What can hang from each mark:
W: H X
S: T
H: W
K: T
T: J K N S W
X: C K N
C: H T

Known rows, with every way that one mark hangs from another:
(K (T N)): [ 32  19  -8  -6  42 -35  -3 -28  16  -8   9 -26  18   3  17  27  11  29
  -4   1  -9]
(C H T): [ 56   5   0   3  33   2  25 -10  21 -12 -16 -16   2   0   4  42  11  -1
 -19  15   4]
(H (W (X C N))): [ 15  31   1 -14  38 -38 -11 -12   5  -1   2 -15  -9   1  -9  50 -12  16
 -37 -25 -11]
(S (T J K N W)): [ 32   6  -4 -12  42 -23 -45  -3  38 -24  -6 -41  49  10  25  25  -6  27
 -49  15  -8]
(C H (T N W)): [ 52 -13  -5  -5  37 -13   6 -10  34 -16 -29 -27  25   0   4  24   8  21
 -30  13   4]
(S T): [ 32  35   6  -4  25 -13 -11  -5  13 -18   5 -14  11   5  18  44   4  -9
 -20  11   1]
(X (C H (T K S)) N): [ 59   1  -4 -16  48 -14  24 -30  56 -25   0 -15 -34  12  -1  23  -7  16
 -31  21 -29]
(C T): [ 37  25   0  -2  31 -12  14  -8   4 -12  -3 -14   9   6  13  45   1   3
 -12   8   7]
(T J K N S (W H)): [ 15 -33 -25  -1  40 -29 -36 -33  54 -10  -4 -52  33  11   0  -3  10  77
 -54   6 -25]
(C H): [ 46   6  -5   3  22  -6   7 -24  25  -7 -11 -17  -7  -2   2  36  19   4
 -19   3   3]
(S (T J K (W (X C)))): [ 22  21  -3 -12  42 -28 -34   0  29 -22   5 -39  35  19  23  36  -8  16
 -56   6 -13]
(H (W (X K))): [  4  31   5  -7  34 -34  -5 -15  -8   6   7 -12   4   2  -1  49   1  16
 -36 -27  -1]
(T (W H)): [ 18   0 -15  -3  32 -23 -12 -19  31 -12 -22 -36   2  13  10  22  18   9
 -34  -8   2]
(T J K S (W X)): [  3  11 -20   1  29 -43 -30 -24  20 -10  19 -42  35  12 -13  19  -4  67
 -57  -9 -13]
(X (C H) K N): [ 45   7   2 -30  56 -22  27 -52  61 -34  -5 -13 -54  33  24  18  12  -8
 -36   0 -22]
(K (T N S (W H))): [ 18   0 -17   2  44 -38  -2 -38  32  -8   5 -33  14   5  -1   8  19  46
 -17  -2 -17]
(W (X C N)): [ 17  43  -2 -29  30 -47   4 -28   7 -25  17 -16 -16  15   3  39 -10  19
 -23 -15 -11]
(H (W (X C))): [  8  26   1  -7  32 -38 -13  -8  -3  11   5 -14   1   0  -3  52  -3  17
 -36 -25 -10]
(C (H (W (X N))) (T K)): [ 53   3   5  -3  45  -4  15  -2  22  -4  -7 -21  10  -9  -9  46 -10  21
 -41  13  -9]
(K (T J N W)): [ 27   9 -19  -5  55 -40 -25 -25  29 -15  -8 -46  35  14  18  23   8  33
 -27 -10  -6]
(T J N S): [ 18   6 -16   1  25 -31 -22 -37  21 -11   7 -24  18   4  -5  21  10  54
 -21  -6  -7]
(X K N): [ 30  33   4 -26  45 -24  18 -46  31 -39   0 -13 -32  24  18  25   3  -1
 -23  -6   0]
(H (W (X C (K (T N))))): [  5  21   4 -12  45 -45  -4 -20   5   7  11 -14   3   8   7  42   2  24
 -37 -26 -16]

Rows:
[ 28  17   1 -14  30 -29 -30  -5  28 -24  -9 -25  34   4  18  25   1  12
 -30   9   2] : (S (T N W))
[  9   0  -5 -29  34 -57 -15 -30  28 -19  -5 -29  23  17  14  10   9  43
 -41 -14  -8] : (T N (W (X (C H) K)))
[ 26  17  -8   5  28 -23   9 -13  12 -13  -3 -16  12   6  -8  28   2  22
 -23   5   4] : (C (T S W))
[ 44  -4  -8  10  31  -9  20 -15  29 -12 -14 -19   6   0 -16  26  13  18
 -29  11   2] : (C H (T S W))
[ 33  10   2 -15  32 -26 -35  -3  35 -20  -1 -30  43   3  21  20  -5  27
 -39  21  -9] : (S (T K N W))
[ 18 -17 -22  -3  33 -39 -44 -29  43 -10   3 -45  45   6  -4   1   0  81
 -51   4 -17] : (T J K N S W)
[ 19  23  -3 -17  38 -35 -38  -4  19 -28  -5 -35  45  13  18  33  -3  21
 -42  -4   1] : (S (T J N (W X)))
[ 20   8 -22   2  48 -43 -18 -34  28 -11   4 -39  28  10   0  15  11  48
 -25  -9 -11] : (K (T J N S W))
[ 28  -6   4 -11  48 -20  18 -37  44  -2  -3 -10 -33  26  27  27  25  -6
 -44  -9 -22] : (X (C (H W)) K)
[ -4  20   2 -16  35 -27  24 -38   4 -16  13 -22 -15  22  19  32  24  14
 -27 -16  -8] : (W H (X K))
[ 24 -11 -13  -4  35 -18 -19 -17  41  -8 -11 -44  16  11  15  14   9  30
 -47  10 -12] : (T K (W H))
[  0  -3  -6 -25  37 -48 -12 -32  24 -21  -9 -36  22  16  15   8  15  43
 -37 -14  -4] : (T N (W H (X K)))
[ 21 -11  -8 -27  30 -52 -32 -19  35 -10   4 -38  42   5  11   7  -5  68
 -49   5 -20] : (T K N (W (X (C H))))
[  8  20   1  -6  33 -40  -8 -10  -2  10  10 -10   6  -3  -9  46  -5  32
 -34 -19 -14] : (H (W (X (C (T N S)))))
[ 52   6  -4 -18  48 -19   3 -28  52 -18 -15 -18 -42  10   0  34  -3  -1
 -35  -5 -21] : (X (C (H W)) N)
[ 31  10  -8   0  34 -19   3 -20  13 -15   2 -20  22   6   3  33   2  35
 -18   7  -2] : (C (T J N S))
[  7  -5 -27  12  37 -23 -17 -32  36 -13 -13 -42   1  19  -8  17  21  31
 -46 -15  -6] : (T J S (W H))
[ 37  23   0  -4  38  -8 -27  -4  25 -18   7 -30  26  11  27  42  -3   5
 -38  17  -9] : (S (T J K))
[ 31  -4  -6 -10  40 -20   0 -11  25 -17 -21 -30  24   9  15  24   6  22
 -24   9   1] : (C (T N (W H)))
[ 38  -3  -5  -3  35 -18  -2 -20  37   6  -9 -15 -22   8   9  38  14   1
 -35  -5 -19] : (X (C (H W)))
[  7 -21 -26   0  38 -33 -29 -36  43 -16 -15 -44  20  13  -6   4  19  56
 -42 -11 -11] : (T J N S (W H))
[ 20  14  -4  -8  43 -18 -30  -2  30 -23  -1 -44  33  17  22  34   0  14
 -55   8 -11] : (S (T J K (W H X)))
[ 24   8 -17  12  27 -17 -17 -29  24  -3  22 -29  13   7  -3  27   4  50
 -36   6 -17] : (T J K S)
[ 16  -2 -24   9  33 -29 -33 -24  37  -7   6 -43  27  12  -7  15   1  55
 -55   0 -12] : (T J K S W)
[  3  39   4 -21  34 -49  13 -36  -7 -16  27 -16  11  15  17  33   9  30
 -19 -17  -4] : (W (X (K (T N))))
[ 19  18 -22  10  49 -36 -10 -30  23  -9   6 -37  14  14  -2  25  12  31
 -27 -12  -9] : (K (T J S W))
[ 48 -13  -6  -6  41 -16   6 -13  46  -7  -9 -24  -2  15  18  27   7  11
 -41  15 -20] : (X (C H (T K W)))
[ 22  20   1 -19  28 -38  10 -19   6 -11  13 -14   6  10   8  39   3  26
 -25  -6 -12] : (W (X (C H (T N))))
[ 38  13   2 -12  38 -14 -34  -7  30 -20   5 -31  39   7  29  34  -4  22
 -36  20 -11] : (S (T J K N))
